Each row was made from one walk, in order. Every step used is in the known rows, and no mark comes twice. Write each row's walk.
Known rows:
komi/gikag/tige/buzov/mibe: [ 1.66  1.99  1.65  1.57 -4.83 -1.54  0.43 -0.87 -0.73  0.81  3.08 -0.67
  0.15  1.59 -1.29  1.96  1.29 -2.32 -1.17  1.22  0.93  0.41  1.64  1.39
 -3.73 -0.94  1.75]
komi/gikag: [-0.45  0.42  1.09 -0.18 -2.03  0.98  1.60 -1.82 -0.12 -0.26  3.55  0.11
  0.15  0.36  0.59  1.73  0.76 -1.28 -0.24  1.05  0.33 -0.77 -0.26  0.52
 -1.93 -0.90  1.46]
tige/buzov: [-0.42  0.78  1.66 -0.47 -0.73 -0.74 -0.72  1.33  0.34  0.84 -0.86 -0.44
  1.44  2.07 -2.45  0.37  1.28  0.43 -1.33 -0.99  0.92  0.96  0.35  0.50
 -0.41  1.45  0.90]
buzov/mibe: [ 1.56  1.01 -0.21  1.38  1.33 -1.63 -0.77  1.12 -0.15  2.12  1.64 -1.98
 -0.81  0.66  0.68 -0.95 -0.16  0.66 -1.28 -0.26 -0.23  1.11  2.02  0.95
 -0.90  1.65 -1.43]
pumuv/buzov/mibe/gikag: [ 2.03  2.96 -0.32  3.09  1.00 -1.77 -0.23  1.16  0.12  1.35 -0.21 -0.74
 -0.73  0.70  1.18 -1.42  0.58  1.61 -4.70  0.44 -1.03  2.91  2.05 -0.29
 -0.88 -0.50 -0.88]
tige/gikag/mibe/buzov/komi: [ 0.05  0.04  2.82 -0.86 -0.14  1.38  0.75  0.97  1.60 -0.18  2.27  1.36
 -0.02 -3.31 -0.30  2.18  5.45  0.27  4.26  2.73  0.74 -0.73 -1.90  3.79
 -0.35 -2.17  0.00]
tunav/buzov/mibe: [ 1.22 -0.11 -1.51  1.52  1.99 -1.18 -0.71  1.92 -0.07  0.38  4.12  0.64
 -0.06 -1.27  1.16 -3.11 -1.33  0.90 -0.84 -0.04  0.69 -0.64  0.74  2.17
 -2.09  0.85 -1.27]
tunav/gikag/tige/buzov: [ 0.99  1.35  0.30  2.48 -4.95 -1.37  0.37  0.29  0.31 -0.32 -1.25 -1.81
  1.27  0.44  0.11  1.46 -0.33  0.59 -2.74 -0.88  1.26  2.17 -0.58  0.40
 -1.41 -0.22  0.59]
pumuv/buzov/komi/gikag/tige: [ 1.73  3.32  2.80  2.63 -3.85 -1.48  1.06 -1.39 -0.07 -1.68 -1.58  2.94
 -0.49 -1.15 -0.21  1.36  4.18 -0.65 -0.01  3.90 -1.74 -0.16  0.99 -0.10
 -1.99 -2.79  2.03]
pumuv/gikag: [-1.11 -1.00 -0.37 -0.62  0.81 -0.02  1.09  0.61 -0.07  1.61  1.06 -0.06
  0.11  0.26  1.57  1.56 -1.25 -0.08 -1.19  0.57  1.05  1.30  0.98  3.19
 -2.30 -0.68  0.41]
mibe/gikag/tunav/buzov: [-0.46 -1.66 -2.13  0.68 -1.92  0.52  0.26 -0.52  1.50 -2.18  5.73  1.89
  0.85  0.59  0.27 -2.33 -3.29  0.01 -1.47  0.39 -1.58  1.22 -1.02  0.97
 -0.69 -0.42 -0.52]
tunav/buzov/tige/gikag: [-0.42  0.58 -2.69 -0.91  2.07 -0.23 -0.30  2.59  0.60 -1.25  1.39  3.22
 -2.50 -3.57 -0.03 -2.65 -0.16 -0.10 -0.81  2.16  0.52 -1.93 -1.77  3.76
 -0.97  0.15 -0.10]
gikag/tunav: [ 0.26 -0.49  1.48 -1.10 -2.21  0.74  0.28 -1.02  1.34 -0.20  1.60  2.23
  0.12  0.08 -1.16 -0.28 -1.05 -1.61  1.68  0.83 -2.34  1.49  0.20 -0.82
  0.12  0.02 -0.44]
mibe/gikag/tunav: [-0.47 -0.92 -1.36  0.61 -2.43  0.50  0.51 -1.33  1.30 -1.31  3.74  0.42
  0.43  1.84  0.08 -0.70 -2.41 -0.29 -1.77  0.25 -2.25  2.27 -0.42  0.08
  0.04 -0.17 -0.47]
tige/buzov/mibe/gikag/tunav: [ 0.64  0.98  0.52  0.93 -1.25 -1.70 -0.98  1.41  0.96  1.82  3.12 -1.71
  1.02  3.56 -2.05 -0.97 -0.51  0.51 -3.65 -1.03 -0.83  3.31  1.75  1.13
 -1.18  2.53 -0.61]
tige/gikag: [ 0.27  1.49 -1.30 -1.44 -0.26  0.31 -0.11  0.91  0.33  0.28 -0.68  0.51
 -1.48 -2.09  0.46  2.49  1.92  2.07  1.30  1.04  1.57 -0.55 -1.37  2.29
 -1.00  0.04 -0.36]
buzov/tige/gikag: [-0.41  2.22 -1.61 -1.54  1.59 -0.54 -0.21  1.88  0.42  0.28 -1.74  1.10
 -3.82 -2.23 -0.94 -0.13  1.23 -0.67 -1.47  2.34 -0.36 -0.36 -1.30  2.72
  0.92  0.62  0.04]
mibe/buzov/tige/gikag/tunav: [-0.69 -0.76  0.65 -1.71  0.82  2.57  0.79  0.60  2.49  1.54  0.19  2.06
 -3.48 -1.20 -1.14 -1.41  3.39 -0.91  1.22  2.84 -1.60  1.29 -1.16  2.10
  1.55 -2.90 -0.01]
komi/gikag/mibe/buzov: [-0.84 -1.26  4.41 -0.29 -1.34  2.96  2.35 -1.28  1.22  0.34  6.67  0.77
  1.47 -0.48  0.00  1.02  3.09 -3.40  1.76  1.63  0.51 -0.36 -0.95  1.20
 -1.13 -3.60  1.57]
mibe/gikag: [-0.63 -0.51 -2.44  1.46 -0.84 -0.16  0.18 -0.34  0.32 -1.13  2.50 -1.35
  0.45  1.83  0.74 -0.37 -1.62  0.79 -3.17 -0.47 -0.36  1.22 -0.57  0.55
 -0.10 -0.21 -0.12]
pumuv/buzov/komi/gikag/tunav: [ 0.91  2.61  3.76  1.27 -3.26 -0.60  1.53 -1.68  0.92 -1.21 -0.15  3.59
 -0.07 -0.71 -0.30  0.78  3.57 -0.67  0.48  3.74 -2.92  0.44  0.85 -0.69
 -1.03 -1.55  1.62]
gikag/mibe/buzov/tunav: [-0.70 -3.21  4.65  1.33  1.29  1.09  0.97  0.38  1.19  0.28  4.17  0.23
  1.12 -1.89  0.04 -0.47  2.54 -1.46  2.32  1.07 -0.04 -0.28 -0.86 -0.20
 -0.74 -2.50 -0.41]
tige/buzov/mibe: [ 0.80  1.62  1.24  0.66  0.30 -1.95 -1.31  2.21  0.04  2.61  0.52 -2.06
  0.81  2.56 -1.84 -0.41  1.21  0.87 -2.54 -1.18  0.62  1.85  2.01  1.21
 -1.05  2.46 -0.34]
tunav/gikag: [-0.31  0.37 -0.58  1.61 -1.67  0.20  0.95 -0.01  0.70 -0.17  0.09 -2.25
  0.72 -0.30  2.31  0.71 -0.93  1.96 -2.69 -0.91  0.48  1.34 -1.67  0.00
 -0.10  0.65 -0.30]
pumuv/buzov: [ 1.12  2.71  1.39  1.27  0.47 -0.17  0.31  0.54  0.39  0.36 -2.92  1.79
 -0.34 -0.82  0.12 -0.35  1.60  0.47 -1.46  0.86 -0.55  1.22  0.60 -1.48
 -0.06 -1.60  0.25]
tige/gikag/mibe/buzov: [ 0.07 -0.13  2.22 -1.40  0.53  2.22  0.59  1.25  1.61  0.74  2.28  1.06
 -0.17 -3.31 -0.22  1.97  4.57 -0.01  3.49  1.51  1.76 -0.06 -2.01  3.20
 -0.43 -2.51 -0.39]

Which walk is each row?
[-0.26  0.21  3.04  0.25 -4.54 -0.45  1.43 -2.70  0.89 -2.02  3.59  2.24
  0.10 -0.09 -0.53  1.30  2.42 -1.36  2.41  3.68 -3.17 -1.01  0.06  1.08
 -1.30 -0.02  1.79]	buzov/komi/gikag/tunav
[ 1.08  0.96  0.68  1.07 -4.98 -0.16  1.22 -2.30 -0.66 -0.75  2.53  0.70
 -0.27 -0.09 -0.12  2.32  0.79 -2.96  0.45  1.92  0.54 -0.63  0.43  0.83
 -3.07 -2.50  1.97]	komi/gikag/tige
[ 0.47  0.57 -0.28 -1.56 -2.08  0.13  0.01  0.33  1.62 -1.61  2.24  4.23
 -0.98 -3.57 -0.01  0.80  1.58  1.39  3.98  3.05 -0.69 -0.96 -1.68  3.35
 -1.75  0.39 -0.47]	tige/gikag/tunav/buzov/komi
[-0.56 -0.42 -1.92 -0.03  2.28 -0.70 -0.27  2.12  0.48 -1.35  1.82  2.84
 -1.58 -2.14 -0.51 -4.14 -1.54 -1.42 -1.70  1.50 -0.36 -1.73 -1.08  2.13
 -0.30  0.08  0.16]	tunav/buzov/tige
[ 0.74  0.88  1.84  1.93 -5.52 -1.70  1.00 -2.58 -0.53 -2.52  1.73  1.47
 -0.13 -0.47 -0.55  1.97  2.99 -1.50  1.84  3.77 -1.33 -1.72  0.51  1.69
 -2.29 -1.31  2.42]	buzov/komi/gikag/tige
[-0.67  0.91  3.89 -0.28 -4.48 -1.30  0.49 -0.78  1.07 -0.77  2.13  1.47
  1.68  2.20 -2.96  1.33  3.12 -0.78  0.58  2.09 -1.67 -0.06  0.28  1.41
 -1.19  1.34  2.18]	tige/buzov/komi/gikag/tunav
[ 2.96  3.28 -0.57  4.09 -0.74 -2.19 -0.52  0.79 -0.26  1.02 -0.69 -0.32
 -0.83  0.42  0.89 -0.95  0.57  0.51 -4.16  0.74 -0.74  2.97  2.50 -0.24
 -1.67 -1.68 -0.69]	pumuv/buzov/mibe/gikag/tige
[ 0.63  1.55  1.45  3.59 -0.17 -1.85  0.93  0.34  0.21  0.12 -2.79 -0.18
 -0.34 -1.92  2.92  0.38  0.47  3.18 -3.55  0.63 -0.44  1.19 -0.31 -2.96
 -1.92 -0.33 -0.49]	pumuv/buzov/tunav/gikag
[ 2.25  3.36  1.26  2.29  1.51 -1.61 -0.54  1.34 -0.01  2.15 -1.77  0.11
 -0.94 -0.29  0.69 -1.13  1.60  1.01 -2.45  0.73 -0.79  2.14  2.41 -0.82
 -0.88 -0.50 -0.82]	pumuv/buzov/mibe
[-0.68 -0.41  1.95  1.00 -0.40 -2.23 -0.75  1.19 -0.07  0.59 -0.61 -0.91
  0.92  1.24 -1.20  0.51  0.83  1.69 -1.68 -0.56  0.57  0.05  0.24 -1.02
 -2.09  2.45  0.39]	tige/buzov/tunav
[-0.18 -0.79 -0.02 -1.17 -0.44  0.44  0.18  0.53  1.61 -1.25  3.02  4.63
 -1.32 -1.75 -1.36 -3.76 -2.18 -2.77  0.61  2.00 -2.55  0.08 -0.69  1.12
  0.02  0.19 -0.23]	gikag/tunav/buzov/tige
[ 0.69  0.51 -1.63  2.40 -4.10 -1.66 -0.72 -0.12 -0.21 -1.18  0.97 -0.96
  0.83  2.52 -1.29  0.29 -0.86 -0.42 -3.19 -0.30  0.35  1.91  0.52  1.18
 -1.51 -0.88  0.85]	mibe/gikag/tige/buzov
[-0.17 -0.77  1.34 -0.98 -3.45  1.48  1.80 -1.90  1.11 -1.20  6.72  3.51
  0.52 -0.58  0.10 -0.14 -0.75 -2.28  1.39  2.02 -0.80 -0.80 -0.77  0.92
 -2.88 -1.05  1.06]	komi/gikag/tunav/buzov
[ 1.37  0.91 -0.91 -1.40 -0.79  0.13 -0.34  1.18  1.29  0.33  3.20  2.82
 -1.43 -3.02  0.61  0.35  0.46  1.34  2.41  1.60  0.06  0.25 -0.71  3.30
 -2.32  0.80 -1.55]	tige/gikag/tunav/buzov/mibe
[-0.03 -1.53  2.66  1.80 -3.50  1.39  1.66 -2.23  1.10 -0.57  2.29  1.12
 -0.48  0.12 -0.18  0.52  5.62 -1.00  2.87  3.50 -1.22 -0.48  0.22  1.68
 -1.18 -4.48  2.13]	mibe/buzov/komi/gikag/tige
[-0.98 -1.85  2.84  0.95 -1.79  1.77  1.87 -1.86  1.41 -0.12  2.92  0.64
 -0.44  0.60  0.08  0.11  5.38  0.12  2.38  3.20 -1.24 -0.55  0.11  1.56
 -0.29 -3.41  1.86]	mibe/buzov/komi/gikag
[-1.55 -2.62  3.28 -0.72  1.70  1.85  1.88  1.06  1.22  2.01  4.03  0.29
  1.28 -0.66  0.90  1.03  1.26 -2.32  1.05  1.09  1.26  1.60  0.37  3.89
 -1.73 -3.21  0.58]	pumuv/gikag/mibe/buzov
[ 0.70  0.57  2.18  1.70 -5.23 -1.78  0.87 -1.50 -0.76 -0.45  2.33  0.14
  0.42  0.65 -0.90  2.68  1.28 -1.77 -0.67  1.48  0.95 -0.47  0.52 -0.03
 -4.46 -1.07  2.09]	komi/gikag/tige/buzov/tunav
[-1.13 -0.76  4.22 -0.54 -0.30  2.49  2.38 -0.74  1.45  0.29  6.22  0.90
  0.05 -0.72 -0.82 -0.03  2.95 -4.59  0.43  2.44 -0.24 -0.44 -1.17  1.72
 -0.56 -3.34  1.75]	komi/gikag/mibe/buzov/tige
[ 1.60  1.47  1.01  1.12 -4.04 -1.86 -0.98  0.33 -0.49 -0.21 -1.66  0.49
  0.76  0.87 -2.90  1.05  0.93 -1.74 -0.05  0.23  0.89  0.96  1.06  0.67
 -1.77 -0.92  1.19]	gikag/tige/buzov
[-0.76 -2.19  2.07  1.10 -0.53  1.30  0.93 -0.74  1.61 -0.09  0.66  0.58
 -0.30  0.29 -0.18 -0.94  5.08  0.75  2.55  2.33 -1.43 -0.07 -0.06  1.26
  0.91 -2.83  0.87]	mibe/buzov/komi
[ 0.70  2.87  4.73  1.91 -1.85 -0.72  1.45 -0.76  0.50 -1.60  0.78  2.78
  0.68 -1.46 -0.14  0.91  4.49 -1.34  0.37  3.60 -1.85 -0.59  0.16  0.12
 -1.16 -1.98  1.84]	pumuv/buzov/komi/gikag/mibe
[ 1.79  1.93  0.41  3.09 -4.19 -2.14 -0.02  0.87  0.27  0.72 -0.40 -2.93
  1.02  0.86  0.42  1.09 -0.25  0.91 -3.58 -0.93  1.12  2.73  0.32  1.03
 -1.95  0.56 -0.13]	tunav/gikag/tige/buzov/mibe
[ 1.30  0.27 -1.25  1.94 -0.73 -1.25 -0.44  0.01  0.72  1.19  4.56 -1.62
 -0.40  2.00  0.72 -1.46 -2.00  0.29 -2.76 -0.24 -1.94  3.04  1.72  0.83
 -0.78  1.42 -1.94]	buzov/mibe/gikag/tunav
[-0.23  0.23  2.14  1.42 -1.30  0.53  1.48  0.60  1.04 -0.60  2.93 -1.78
  2.18 -1.70  1.58  0.91 -0.57 -0.40 -1.54 -0.73  0.75  1.12 -2.17  0.49
 -0.01  0.08 -0.45]	tunav/gikag/mibe
[-0.45 -0.28  0.95 -1.19 -2.56  1.11  1.64 -1.46  1.33 -1.18  6.01  3.83
 -0.87 -0.85 -0.53 -1.31 -0.89 -3.50 -0.03  2.91 -1.80 -0.82 -0.74  1.40
 -1.95 -0.80  1.21]	komi/gikag/tunav/buzov/tige
[ 0.27 -1.33  0.38 -0.75 -1.42  0.87  0.31 -0.16  1.45 -1.32  3.69  4.16
  0.47 -1.40 -0.49 -2.31 -2.08 -1.30  2.21  1.11 -1.48  0.18 -0.57  0.35
 -1.12 -0.32 -0.46]	gikag/tunav/buzov
[-0.37  0.04  2.15 -1.14 -3.85  1.50  1.90 -2.63  1.07 -0.20  4.87  1.96
  0.12  0.42 -0.08  1.37 -0.19 -2.48  1.16  1.81 -1.50  0.29 -0.24  0.00
 -1.79 -0.88  1.17]	komi/gikag/tunav
[-1.05 -3.48  1.19  2.82 -0.13  1.04  1.35 -0.54  1.34  1.19  1.17 -1.97
 -0.46 -0.64  2.74 -0.52  1.88  2.98 -0.72  0.20  0.09  0.95 -1.28 -1.05
 -0.96 -2.04 -0.37]	mibe/buzov/tunav/gikag
[-0.51 -1.48  2.04  2.97 -0.53 -1.61  1.17  0.29  0.13 -0.81  2.37 -2.08
  1.23 -2.52  2.78  0.97 -1.22  1.42 -1.57 -0.18  0.30 -0.21 -1.98 -1.44
 -2.27  1.50 -0.91]	buzov/tunav/gikag/mibe
[ 0.68 -1.02 -0.11  4.13 -3.21 -2.63  0.48 -0.69 -0.58 -0.87 -0.47 -1.83
 -0.43 -1.85  2.86  1.42 -1.53  2.01 -2.14  0.25  0.30  0.03 -0.80 -1.74
 -3.32  0.42 -0.44]	buzov/tunav/gikag/tige
[-0.25 -0.86  2.33 -0.42  0.66  1.31  0.60  1.16  1.18  0.55  2.66  0.66
 -0.58 -3.87  0.55  2.11  3.99  0.82  3.18  1.75  1.60 -0.53 -2.07  2.20
 -1.56 -1.78 -0.74]	tige/gikag/mibe/buzov/tunav
[-0.76 -0.63 -0.22 -1.08  1.82  2.14  0.60  1.11  1.97  1.58 -0.67  0.74
 -3.48 -1.29 -0.66 -1.22  3.89 -0.02  0.16  2.35 -0.35  0.55 -1.15  2.54
  1.39 -3.01  0.03]	mibe/buzov/tige/gikag
[ 0.48  1.28 -0.26  1.70 -0.16 -2.17 -1.09  1.97  0.19  1.88  2.10 -2.87
  1.05  3.84 -1.37 -0.84 -0.01  1.30 -4.41 -1.51  0.39  2.41  1.79  1.53
 -1.18  2.53 -0.36]	tige/buzov/mibe/gikag
[ 1.57  1.41  1.72  1.79 -5.01 -2.80 -0.90 -0.04 -0.30 -1.36 -2.03  0.91
  0.66  0.84 -3.05  1.23  2.60 -1.35  0.86  1.67 -0.08  0.05  1.23  1.34
 -1.57 -0.60  1.70]	gikag/tige/buzov/komi
[-0.75  1.20  4.76  0.19 -3.17 -1.27  0.68  0.13  0.52 -1.15  2.95  0.62
  2.72  1.26 -2.92  1.45  4.12 -1.50  0.58  1.78 -0.36 -0.68 -0.16  1.90
 -1.35  0.96  2.39]	tige/buzov/komi/gikag/mibe
[-1.05 -1.65  0.62 -0.19  2.02  1.84  0.68  0.59  1.79  1.46 -0.25  0.55
 -2.42  0.18 -1.05 -2.93  2.69 -1.59 -0.64  1.80 -1.50  0.99 -0.26  0.93
  1.87 -3.11  0.43]	mibe/buzov/tige
[-0.41 -2.01  4.40 -0.01  1.14  2.56  1.00  0.45  1.55  0.61  3.94  0.59
  1.76 -1.33 -0.87 -0.74  2.96 -2.71  2.76  0.74  0.24  0.38 -0.91  0.80
  0.67 -3.42  0.05]	gikag/mibe/buzov
[-0.51  0.28  4.10  0.79 -2.79 -0.60  1.66 -1.67  0.28 -2.37  4.76  1.36
  1.36 -1.08 -0.39  1.61  3.32 -2.33  2.27  3.33 -1.45 -2.07 -0.68  2.00
 -1.06 -0.44  2.00]	buzov/komi/gikag/mibe
[ 2.62  2.06  0.84  2.02 -3.16 -3.01 -1.45  1.01 -0.70  1.16 -0.64 -0.83
  0.14  1.28 -2.31  0.46  0.89 -1.44 -1.06  0.01  0.91  1.65  2.45  1.09
 -2.29 -0.04  0.25]	gikag/tige/buzov/mibe
[ 0.64  0.49 -0.72  2.91 -4.70 -2.48 -0.60 -0.39 -0.07 -2.18  0.89 -0.58
  1.02  2.35 -1.50  0.38  0.48 -0.08 -2.42  0.76 -0.58  1.25  0.64  1.71
 -1.37 -0.64  1.30]	mibe/gikag/tige/buzov/komi
[-0.53  0.95  2.49  0.60 -2.03 -2.07 -0.70  0.80  0.36 -0.73 -0.90  0.18
  1.50  2.09 -2.72  0.39  3.30  0.82 -0.21  1.04 -0.76 -0.13  0.52  1.29
 -0.09  1.81  1.51]	tige/buzov/komi
[-0.10  1.80 -0.71 -2.33  0.08 -0.07 -0.11  0.97  1.35  0.12 -0.80  2.58
 -3.84 -2.30 -1.58 -0.33  0.48 -1.73 -0.43  2.79 -2.07  0.60 -1.27  2.22
  0.80  0.60 -0.28]	buzov/tige/gikag/tunav
